Known rows, with every way that one mark hangs from another:
{z362 {z915 {z100 z949}}}: [ 1.33  2.16  0.36 -0.83  0.35 -0.56 -2.41  1.58  0.83  0.50  2.01 -0.35
  0.11  1.69 -0.88  0.10 -2.49 -1.98  1.57 -2.36]
{z796 z651 z749 {z949 z100}}: [ 0.04 -0.07  0.92  0.38  2.60 -2.36 -2.80 -0.65  0.16 -2.51 -2.45  0.30
  1.51  0.93  1.28  3.06 -1.10 -2.03  0.56  6.51]
{z749 z362 {z796 z651 z915 {z949 z100}}}: [ 2.57  3.49 -1.28  1.96  3.01 -2.95 -3.15  2.71  1.07 -3.55 -3.47 -0.27
  0.71 -0.46  0.26  2.63 -2.35 -0.25  2.20  5.28]
{z949 {z100 {z651 {z796 {z749 z362} z915}}}}: [ 1.54  0.28 -4.17  2.11  1.85 -1.46 -2.91  1.57 -1.27 -0.39 -2.24 -1.79
  1.78 -0.28  0.52  4.53 -0.77  0.69  2.16  5.87]
{z949 {z100 z651}}: [-1.27  0.30 -1.56  0.66  0.71 -2.05 -1.49  0.46  1.11 -0.04  0.50 -0.94
  1.16  0.07  1.63 -0.76 -1.13 -1.32  1.61  1.60]
{z949 {z100 {z651 {z796 z749 z915}}}}: [ 0.82 -1.92 -3.30  2.44  1.27 -0.76 -1.83  0.54 -2.40 -0.72 -1.86 -1.11
  0.42 -1.39  1.98  4.65  0.23 -2.11  0.59  5.67]
{z651 {z796 z915 z949}}: [ 2.43 -1.43  0.56  3.12 -0.62  0.41  0.94 -0.15 -1.33 -2.11 -0.77  0.83
 -1.01 -0.88  0.46  4.92  0.44 -2.10  0.52  2.80]
{z362 {z915 {z100 z651}}}: [-0.73  1.19 -0.77  0.32  1.98 -1.70 -2.72  1.76 -0.69  0.84  1.59 -1.32
 -0.23  1.59  0.74  0.25 -2.04 -2.14  1.45 -0.92]
{z362 z915}: [ 2.30  1.42  1.00  0.42 -0.04 -0.32 -0.60  0.87 -1.14  0.79  0.17  0.08
 -0.31  0.34 -0.08  1.30 -0.66 -2.73 -0.02 -1.38]
{z100 z651 z949}: [ 0.70  0.64 -1.77  0.18 -0.87  0.70  0.57  0.36 -0.84  1.78  2.68  0.19
 -0.19 -0.94  0.96 -0.05 -2.11 -1.75  3.20  0.47]
{z749 z362 {z796 z651 z915 z949}}: [ 3.27  3.12 -0.99  2.23  2.58 -1.01 -1.58  2.33 -1.09 -2.46 -2.93  0.04
 -0.98 -0.84 -0.29  3.64 -2.35  0.36  2.21  4.81]
{z362 {z915 {z100 {z651 {z796 z949}}}}}: [-0.68 -0.70 -0.30  2.13  0.75 -1.64 -1.98  0.98 -1.07 -1.38  1.35  0.04
  0.35  1.54  1.44  3.21 -2.20 -2.95  2.96  1.10]
{z100 {z651 {z796 z749 z949}}}: [ 0.02 -2.99 -1.90  1.83  0.34 -0.25  0.33 -1.04 -1.95 -1.00 -0.41  0.81
  0.71 -0.65  2.14  4.69 -0.81 -1.71  2.40  5.62]
{z651 z796}: [-0.97 -1.46 -0.93  1.16 -1.22  1.25 -0.03  0.16 -1.75 -0.97 -0.34  0.54
  0.33 -0.32  0.30  1.17  0.87 -0.09  0.65  0.86]
{z362 {z915 {z100 z651 z949}}}: [ 0.36  1.94 -0.88 -0.09  0.78 -0.68 -2.38  1.86 -0.64  1.53  3.02 -0.75
 -0.04  1.04  0.46  0.17 -3.37 -3.01  3.10 -1.37]
{z915 z362}: [-1.21  0.42 -0.15  0.33  1.11  0.76 -1.71  1.29  1.19 -0.52 -0.59 -0.74
 -0.36  1.74 -0.46  1.50 -0.27  0.96  0.77 -0.57]
{z100 {z651 {z796 {z749 z362} z915}} z949}: [ 3.65  0.68 -4.14  1.67  0.19  1.32 -0.97  1.56 -3.05  1.33  0.14 -0.74
  0.21 -1.10  0.12  5.39 -1.89  0.32  3.72  4.75]
{z651 {z796 z749}}: [-0.30 -2.66 -1.67  0.49 -0.04  0.91 -0.42 -0.48 -2.11 -0.87 -1.78  0.33
  0.82 -0.85  0.60  3.18  1.02  0.08 -0.09  3.44]
{z949 {z100 {z651 z796}}}: [-2.15 -1.26 -2.37  1.86 -0.57 -0.97 -1.60  0.45 -0.40 -0.98  0.07 -0.44
  1.71 -0.36  2.06  0.72 -0.12 -1.38  2.18  2.44]

Rows:
[-4.00 -1.62 -1.48  2.21  2.12 -0.58 -2.91  1.54  1.53 -2.77  0.48 -0.54
  0.36  3.05  0.99  3.36 -1.64  0.53  3.68  1.97]  {z915 {z100 {z651 {z796 z949}}} z362}
[-1.69 -0.33 -1.56  1.59  0.68 -0.70 -2.69  1.91 -2.22 -0.14  1.07 -0.86
  0.05  1.25  0.92  1.98 -1.29 -2.24  2.07 -0.13]  {z362 {z915 {z100 {z651 z796}}}}
[ 0.41 -0.92 -1.04  0.43  1.85 -3.25 -1.17 -0.92  1.80 -1.02 -0.45 -0.21
  2.01  0.15  2.51  2.02 -1.81 -2.00  1.59  5.32]  {z796 z749 {z949 {z100 z651}}}
[ 2.79  2.19 -1.35  0.72  3.45 -0.13 -3.01  1.62 -3.58  0.01 -3.17 -1.36
 -0.89  0.47 -1.15  4.88 -0.85  1.02  0.41  5.80]  {z796 z651 {z749 z362} z915}
[ 1.51 -2.23 -1.83  3.35  2.12  0.86 -1.19  0.66 -1.70 -1.23 -1.54 -0.30
 -1.18  0.19  1.57  8.11 -0.65 -1.96  2.07  5.98]  {z100 {z651 {z796 z749 {z915 z362} z949}}}
[-4.06  0.09 -1.93  0.23  3.26 -0.61 -3.55  2.36  1.84 -0.34  0.85 -1.99
 -0.17  2.95  0.37  0.49 -1.75  1.44  2.22 -0.11]  {z915 {z100 z651} z362}
[ 3.32 -2.43 -0.21  2.30  0.45  0.23  0.57 -0.77 -2.11 -1.93 -1.96  0.61
 -0.63 -1.05  0.67  6.57  0.40 -1.75 -0.33  5.41]  {z651 {z796 z749 z915 z949}}
[ 1.80  3.08 -4.76  0.53  2.19 -0.81 -2.51  4.32  0.80 -0.02  0.23 -1.68
  0.14 -0.86 -0.16  0.15 -3.84  1.99  3.97  1.13]  {z749 z362 {z796 {z915 {z100 z651 z949}}}}
[ 0.90 -2.68 -0.43  1.07 -0.02 -0.06  0.20 -1.30 -1.00 -2.02 -1.43  1.28
  1.20 -0.45  1.00  4.54  0.07 -0.79  0.66  4.63]  {z651 {z796 z749 z949}}
[ 0.23 -1.74  0.24  2.56  1.00 -0.63 -1.19  0.44 -0.07 -3.30 -0.24 -0.23
 -0.64  0.75 -0.03  3.90 -0.09 -0.47  0.41  2.04]  {z651 {z796 {z915 z100} z949}}
[ 3.99  1.39 -1.59  0.09  2.31 -0.43 -1.32  1.07 -0.88  0.58 -2.31 -1.52
  0.04  0.14 -1.40  3.99 -0.61  2.22 -0.26  3.47]  {z796 {z749 z362} z915}
[ 2.19 -2.43 -1.62  1.70  0.46  1.33 -0.39  0.11 -3.36 -0.60 -2.61 -0.20
 -0.84 -1.49  0.37  5.26  1.33 -0.88 -1.00  4.15]  {z651 {z796 z749 z915}}
[-2.57  0.92 -2.05 -0.28  2.13  0.24 -3.25  2.42  2.11  0.16  2.29 -1.50
  0.19  2.55  0.00  0.40 -2.79  0.56  3.75 -0.59]  {z915 {z100 z651 z949} z362}
[ 3.35  1.59 -3.20  0.81 -0.45  0.52 -1.92  1.72 -3.37  2.09  0.74 -0.20
  1.53 -0.27  0.00  4.44 -2.84 -1.42  4.61  2.76]  {z100 {z651 {z796 {z749 {z362 z915}}}} z949}
[ 2.31  0.81  1.93  2.39  1.81 -0.05 -0.46  0.11 -2.25 -1.60 -0.99  0.53
 -2.40 -0.23  0.44  4.52 -0.80 -3.00  0.42  4.11]  {z796 z651 z915 z949}
[ 1.06  1.21 -3.56  0.25  4.39 -1.72 -3.61  2.25 -0.21  0.62 -0.94 -3.00
  0.17  1.56 -0.55  3.06 -2.03  2.57  1.25  3.72]  {z796 {z749 z362} {z915 {z100 z651}}}
